What can hang from each mark:
G: Q
V: Q
D: C X
P: Q
C: D
X: D
Z: Q
Q: G P V X Z

Each row was made from one small tree. The marks that hang from a mark follow it in brackets, in alphabetical order. Every link used is in the known rows. Write each row's tree.
In the rows, 128 means zero.
Known rows:
D(X): [117 109 138 131 128 116 114  91  89 139 139 129 144 130 143 201 149 174
 143]
C(D(X)): [102 113 127 131 108 113 131 101  99 122 134 107 144 132 148 204 153 169
 150]
V(Q(G P X Z)): [144 151 148 105  59  91 114  91 128 153 127 167 130 121 141 197 134 188
 124]
X(D(C)): [ 79 127 143 132 115 101 139 120  81 126 145 115 124 118 136 192 156 180
 163]
D(C): [ 97 116 151 130 123 112 117 113  85 133 147 114 107 114 137 197 151 182
 147]
V(Q): [130 111 142 117 132 110 105 114  82 145 149 130 135 134 132 190 149 184
 139]
Q(G X(D)): [125 151 140 119  87  82 144 103 108 124 127 139 147 131 138 189 135 183
 146]
G(Q(P V X(D(C)) Z)): [110 151 160 111  35  96 130  98 110 151 133 173  98 104 146 198 148 181
 130]
P(Q(G V X(D))): [147 140 158 101  82 101 131 109 116 123 116 173 133 132 129 186 148 179
 136]
D(C X): [ 90 101 147 139 123 114 116  97  86 139 145 125 115 119 143 206 157 175
 147]
V(Q(G P X(D))): [129 155 141 108  73  83 137  98 112 135 130 150 136 135 133 190 136 188
 149]
G(Q(Z)): [152 114 158 114  81 104 102 105  85 149 145 140 130 113 137 199 155 183
 128]
P(Q(V X(D))): [138 146 152 106  95 111 131 112 103 132 126 164 134 141 129 182 147 176
 132]
P(Q): [149 117 160 111 126 119 108 119  86 129 141 130 129 133 122 193 153 178
 143]
Q(G P V X): [141 144 157 106  79 104 119  83 136 132 118 160 110 112 147 197 122 186
 127]
Z(Q(G X)): [169 126 147 119  98 101 107  90  99 138 135 153 128 128 133 189 130 190
 145]
Z(Q(G X(D))): [149 139 139 120  85  94 130 100  96 131 129 156 144 134 131 184 134 189
 162]
P(Q(G V X(D(C)) Z)): [118 142 166 106  52  99 134 119 127 134 114 189 119 114 136 191 158 179
 128]
Q(G V Z): [125 118 158 107  80 110 109 113 125 138 116 169 137  97 149 198 141 185
 126]

Write each row's tree:
[140 155 148 114  70  84 136  91  90 137 146 129 123 130 135 193 140 181
 145] => G(Q(P X(D)))
[158 145 151 107  87 105 113 106 109 149 134 159 136 134 132 191 150 175
 117] => P(Q(X Z))
[152 142 160 102  51 106 105  84 118 160 131 173 111 111 149 199 134 182
 111] => G(Q(P V X Z))
[148 114 174  95  79 118 101 118 126 133 113 176 131 109 135 196 150 182
 126] => P(Q(G V Z))
[136 113 154 109  87  99 103 114 107 148 132 155 144 118 139 197 151 188
 132] => V(Q(G Z))
[126 136 157 110  66  96 118 104 127 136 122 141 132  98 143 205 134 188
 145] => Q(G P Z)
[123 162 139 106  47  78 135 101 126 148 125 168 147 126 143 192 141 189
 141] => V(Q(G P X(D) Z))
[107 177 133 116  61  85 147 100 118 146 130 148 145 125 146 193 133 181
 142] => Q(P X(D) Z)
[ 87 160 153 111  37  90 143 100 139 138 113 178 111  97 153 197 137 185
 138] => Q(G P V X(D(C)) Z)
[114 137 156 117  62 105 130  93 114 132 122 177  96 109 140 191 132 191
 162] => Z(Q(G P V X(D(C))))
[ 97 139 152 119  78  95 142 106 114 126 123 161 113 115 144 190 144 184
 140] => Q(G V X(D(C)))
[ 85 162 140 127  86  90 150  98 102 132 140 127 109 122 140 193 138 182
 153] => Q(P X(D(C)))
[134 159 150 103  43  95 129  94 113 152 129 173 125 114 146 194 140 180
 124] => G(Q(P V X(D) Z))
[144 151 147 112  99  99 137 115  91 129 137 142 142 150 123 182 152 176
 140] => P(Q(X(D)))
[145 131 154 110  93 106 114  95 122 133 123 162 123 117 145 192 129 183
 119] => Q(G V X)
[161 132 156 105  66 105 103  92 105 159 136 175 122 115 147 194 144 179
 103] => G(Q(V X Z))
[159 135 156 107  78 115 105  79 123 139 122 178 107 113 139 192 119 192
 142] => Z(Q(G P V X))
[157 137 152 113  69  93 110  93  93 156 142 152 130 123 141 195 148 180
 114] => G(Q(X Z))
